Every row comes from one small tree of marks. Brackets hold a mark, then the marks that hang from it, in the order of their numbers. Every link used is in the known rows. Which tree was each row made from?
In the rows, 128 means zero.
Known rows:
(J_45 J_816): [108  76  72 141 129 105 149 186  95 159 143 147 111 113 106  92 138 107
 100 115 128 160 189 109 135 157 122 152 180 122 185]
(J_757 (J_816 J_45 (J_952 (J_182 (J_307 J_612))) J_962)): [113 118  99 157 160  79 129 147 143  86 155 141 150 113 157  98  97 133
 124 141 138 174 128  99 118 146 163 146  89  91 128]
(J_876 (J_182 (J_307 J_612) (J_952 J_816))): [109 127  80 102 102 161 146 138 123 164 170 206 129 115 137 133 136 155
 115  74 146 145 151 102 129 121 112 193 108 151 143]
(J_64 (J_307 J_182 J_612)): [110 164  87 147 152 159 180 154 115 161 156 156 102 103 152 117 138  85
  80  90 169 142 196 113 132 130 100 113 157 133 128]
(J_64 (J_307 J_182)): [104 143  89 141 146 157 172 169 116 164 167 144  84  99 174 116 131  82
  92 109 130 128 202 106 132 136 101 138 182 147 146]
(J_513 J_307): [104 120  98 126 117 142 175 174  83 164 152 140  93  87 118 113 148 110
  86  78 117 156 189  94 142 137 129 165 183 119 162]
(J_307 J_182 (J_952 J_816)): [106 122  76 106 158 139 116 151 173 155 151 152 112 117 122 114 137 115
  84 105 155 145 120 141 147 178 108 145 180 147 173]
(J_547 (J_307 J_182 J_612 (J_952 (J_816 J_757)))): [131 140 114 128 151 143 104 137 128 126 131 183 142 118 111 138 136  99
  85  96 194 167 119 170 113 132 118 126 159 139 122]
(J_702 (J_816 (J_45 (J_952 (J_182 (J_307 J_612)))) J_757 J_962)): [149 111 124 174 182  88 118 142 118  61 153 146 130 128 147 125  98 136
 149 146 162 213 130 158 116 127 149 139  94  96 158]
(J_547 (J_307 J_182 J_612 (J_952 (J_816 J_45 J_962)))): [137 134 106 146 155 131  90 127 127 111 145 152 136 124 120 135 156 141
 102 103 187 161 118 157 109 109 140 112 141 110 135]
(J_612 J_307): [ 94 130 111 141 117 132 149 174 105 135 161 170  91  79 127 103 135 113
  93  84 124 157 178 108 113 140 130 163 181 105 158]
(J_45 (J_816 J_757 (J_952 J_182) J_962)): [132  71  75 158 167  77 135 151 102  87 141 132 136 118 137  86  79  47
 106 174  94 184 142 149 130 200 134 114 137 112 173]
(J_45 (J_816 J_757 (J_952 J_182 (J_307 J_612)) J_962)): [146  91  81 150 165  95 137 155 102  74 139 127 134 109 118 108  92  71
 100 164 128 194 115 153 118 157 139  89  98 113 154]
(J_757 (J_816 J_952 J_962)): [ 91  93  78 136 157  82 117 165 126 144 144 133 113 132 132  61  94  96
 103 142 100 190 163 100 130 186 139 149 152 102 151]
(J_816 J_45 J_757 J_952 J_962): [135 114 113 205 166  67 132 124  48  45 168 133 102 111 144  95  89  74
 109 166  79 206 152 141 123 190 130 153 138  66 164]
(J_876 (J_182 J_307 J_952)): [ 91 135  70 113 118 156 156 145 105 163 175 193 112 106 168 120 122 135
 117  91 122 132 191  90 125 153 103 220 144 155 157]
(J_466 (J_816 J_45 J_757 (J_952 J_307) J_962)): [130  79 108 164 185  82 129 137  75  64 158 125 104  99 145 123  80 101
 124 154  88 221 129 125  93 142 155 134 125  91 162]
(J_64 (J_307 J_182 J_612 J_952) J_816): [119 171 118 134 159 145 142 109 141 183 146 152  96 129 187 107 145  63
  98 105 186 147 176 110 152 134 121  71 191 117 138]
(J_64 (J_307 J_182 J_612 (J_952 (J_816 J_45 J_962)))): [132 148 108 148 168 141 130 122 127 121 153 138  94 120 159 119 149 118
 109 113 177 157 127 137 134 110 127  88 139 107 144]
(J_952 J_182 (J_307 J_612) (J_816 J_45 J_962)): [159 109 111 141 107 142 133 190 148  82 174 122 136  82  96 145 146 171
  96 124 118 154  91 138 103  56 152 109  33 112 150]
(J_45 (J_952 J_816)): [123 113  84 106 111 148 118 160 149 128 161 166  81 129 103 105 141 150
  96  93 126 163 140 111 129 166  97 153 183 140 193]
(J_816 J_45 J_962): [120 116  99 184 140  96 139 168  68 100 167 128 104 110 123  96 132 126
 106 132  94 169 182 127 118 141 131 157 128  78 173]
(J_182 (J_952 J_816)): [ 94  90  81 128  81 140 134 145 132 156 161 171  86 125 119 121 135 148
 110  73 103 151 138  93 106 160 118 169 147 136 171]
(J_612 (J_307 J_182 (J_952 (J_816 J_45 J_757 J_962)))): [125 117 131 151 180 114  97 129 114  88 157 170 110  92 164 117 118 101
 119 134 146 179  81 171 136 135 156 131 148  96 146]
(J_757 (J_816 (J_952 (J_182 J_307)) J_962)): [ 92 104  87 126 153  93 122 174 161 120 150 134 133 122 160  87  85 108
 121 152 106 161 146 106 116 173 149 155 121 125 138]
(J_45 (J_816 J_757 (J_952 J_182))): [129  78  76 148 147  89 151 152 118  99 145 147 135 100 135 100  87  58
  94 150 111 172 148 125 134 203 125 135 163 126 176]
(J_547 J_307): [110 124 106 147  98 137 134 186  94 144 155 153 107 104 110 122 147 122
  90  93 121 144 208 113  88 123 114 173 186 131 150]
(J_182 (J_952 (J_307 J_612) J_816)): [108 112  89 122  77 160 138 149 133 142 157 166  84 115  99 145 149 172
 104  62 141 160 108 100  93 112 124 141 104 138 152]
(J_876 (J_182 (J_307 J_952))): [102 154  85 100 151 146 142 165 117 151 164 173 118 103 145 104 131 123
 101 112 145 140 193 118 143 155  91 207 174 145 170]
(J_64 J_307 (J_816 J_45 J_757 J_962)): [149 114 174 204 130  98 136 142  39 120 170 136  83 117 208 105 117  54
 139 171  72 178 187 122 136  88 151 104 138  72 143]

Write each row's tree:
[129  78  88 164 191  80 140 127 113  60 156 136 146  98 156 112  63  79
 111 153  81 201 140 129  99 180 153 130 119  93 165] : (J_466 (J_816 J_45 J_757 (J_952 J_182) J_962))
[113 142 101 158 144 142 140  94 109 183 154 155  90 148 211 109 127  65
 123 111 143 153 174 107 130 123 140  59 132 114 121] : (J_64 (J_307 (J_182 J_952) J_612) (J_816 J_962))
[132 112 123 203 159  84 137 164  35  75 161 147 115 105 133  99 102  87
 109 156  85 192 165 160 126 147 129 161 108  76 158] : (J_816 J_45 J_757 J_962)
[137 130 111 114 121 151 157 136 148 117 147 144 132  82 110 135 161 149
  87  66 172 154 106 109 143 112 151 124 133 107 160] : (J_513 (J_307 J_612 (J_952 J_182 (J_816 J_45))))
[ 98 124 120 125 132 119 104 168 124 119 149 144  82 139 123 113 144 145
 136 121 135 159 138 143 108 145 118 164 156 126 170] : (J_182 (J_307 (J_952 (J_816 J_962))))
[121 116 130 124 141 132 108 157 149  90 146 165 119  91 136 104 109  96
 108 126 120 166  95 168 111 141 144 121 136 112 155] : (J_612 (J_307 (J_952 J_182 (J_816 J_757 J_962))))
[111 148  77 123 159 151 180 150 102 170 146 158 127  89 120 124 146  96
  69  66 176 160 168 116 162 142 130 131 153 125 131] : (J_513 (J_307 J_182 J_612))
[156 153  98 172 199 124 120 132  73  49 158 159 108 112 146 125 108 114
 107 147 161 200 106 173 129 138 121 115  95 103 145] : (J_816 (J_45 (J_952 (J_307 J_182 J_612))) J_757 J_962)
[160 119 127 173 151 102 111 129 102  82 166 155 123 124 180 100  99  78
 121 169  91 179 142 143 138 150 142 109 122  89 169] : (J_64 (J_816 (J_45 (J_952 J_182)) J_757 J_962))
[120 143  86 104 122 149 137 153 194 122 139 157 141 109  80 112 142 134
  71  80 170 148 118 138 122 157 109 115 128 127 169] : (J_307 J_612 (J_952 J_182 J_816))
[128 112  66  98 109 171 131 150 118 161 168 170 123 109 117 119 134 151
  95  96 116 161 129 119 123  97 121 148  77 142 151] : (J_876 (J_182 (J_952 (J_307 J_612) (J_816 J_962))))
[ 91 107  88 125 120 153 128 132 149 153 166 192  96  92 164 131 129 127
 110  72 139 143 113 107 118 145 145 151 161 138 141] : (J_612 (J_307 (J_182 (J_952 J_816))))
[134 117 108 146 130 133 130 124  70 110 171 204 139 114 157 131 115 138
 136 115 126 175 126 136 130 107 133 184  66 117 132] : (J_876 (J_182 (J_307 J_612) (J_952 (J_816 J_45 J_757 J_962))))
[159 131 101 110 136 163 114 169 152  69 151 159 117 115 101 126 113 132
  95 131 136 178  80 168 110 120 114  94  73 144 156] : (J_45 (J_952 J_182 (J_307 J_612) (J_816 J_757 J_962)))
[123  85  84 125 181 111 137 156 134  82 148 126 127  97 139 119  63  78
 104 154  83 196 128 139  84 164 142 114 112 130 156] : (J_466 (J_816 J_757 (J_952 J_182 J_307) J_962))
[123 117 115 137 104 108 130 146 125 146 175 123  76 110 145 116 133  94
  99 128  93 167 164  79 127 145 134 125 183 108 169] : (J_64 (J_816 (J_952 J_307)))
[142 132 117 162 173  96 115 119  93 116 159 137 115 125 157 112  97  39
  98 165 118 203 127 152 142 154 143  77 119  97 130] : (J_64 (J_816 J_757 (J_952 (J_307 J_182 J_612)) J_962))
[121  78  99 175 193  67 132 121  75  72 152 140 119 111 145 102  74  82
 119 149  85 221 152 126 103 181 149 141 145  79 166] : (J_466 (J_816 J_45 J_757 J_952 J_962))
[116 156  75 129 152 154 158 178 126 145 159 149 115  89 105 135 140 121
  68  92 172 153 150 132 126 125 108 129 118 140 136] : (J_952 (J_307 J_182 J_612))
[126 148 129 155 107 119 157 109 113 155 163 138  76 127 168 101 135  63
 101 106 128 168 200  68 132 136 127  82 193  91 145] : (J_64 (J_307 J_612) (J_816 J_952))
[121 132  88 104 174 147 132 129 128 157 133 143 120 116 116 115 153 110
  89  82 184 172 110 147 163 139 142  98 146 120 142] : (J_513 (J_307 J_182 J_612 (J_952 (J_816 J_962))))
[148 112  93 141 195 126 129 139 116  52 144 158 137 104 135 129  87 130
 115 131 142 208 111 148  92 124 142 103  82 112 156] : (J_466 (J_816 (J_45 (J_952 J_182 (J_307 J_612))) J_757 J_962))
[122  74  53 141 150  90 136 155 132 112 149 113 126 122 129  82 107  83
 102 153 104 164 157 118 123 193 136 110 152 117 186] : (J_45 (J_816 (J_952 J_182) J_962))
[131 124 105 141 182 122 146 131 125  61 146 193 143 102 152 141  91 135
 127 106 166 189 134 126 100 149 131 148 120 123 154] : (J_466 (J_816 (J_45 (J_952 (J_182 (J_307 J_612)))) J_757))
[ 90 124 104 134  86 141 137 133 123 137 154 193  91 134 123 144 145 170
 133  60 157 155 130 101  93 135 123 168 118 136 141] : (J_182 (J_307 J_612) (J_952 J_816))
[122 117 109 106  94 156 107 173 177 126 147 148 126 104 111 134 147 140
  91  97 139 126 140 128  88 122 122 147 174 149 161] : (J_547 (J_307 (J_952 J_182 J_816)))
[144  94  94 137 190 124 123 152 119  58 152 147 123  99 153 128  83 126
 124 146 112 194 116 143  92 129 143 124 104 121 169] : (J_466 (J_816 (J_45 (J_952 J_182 J_307)) J_757 J_962))
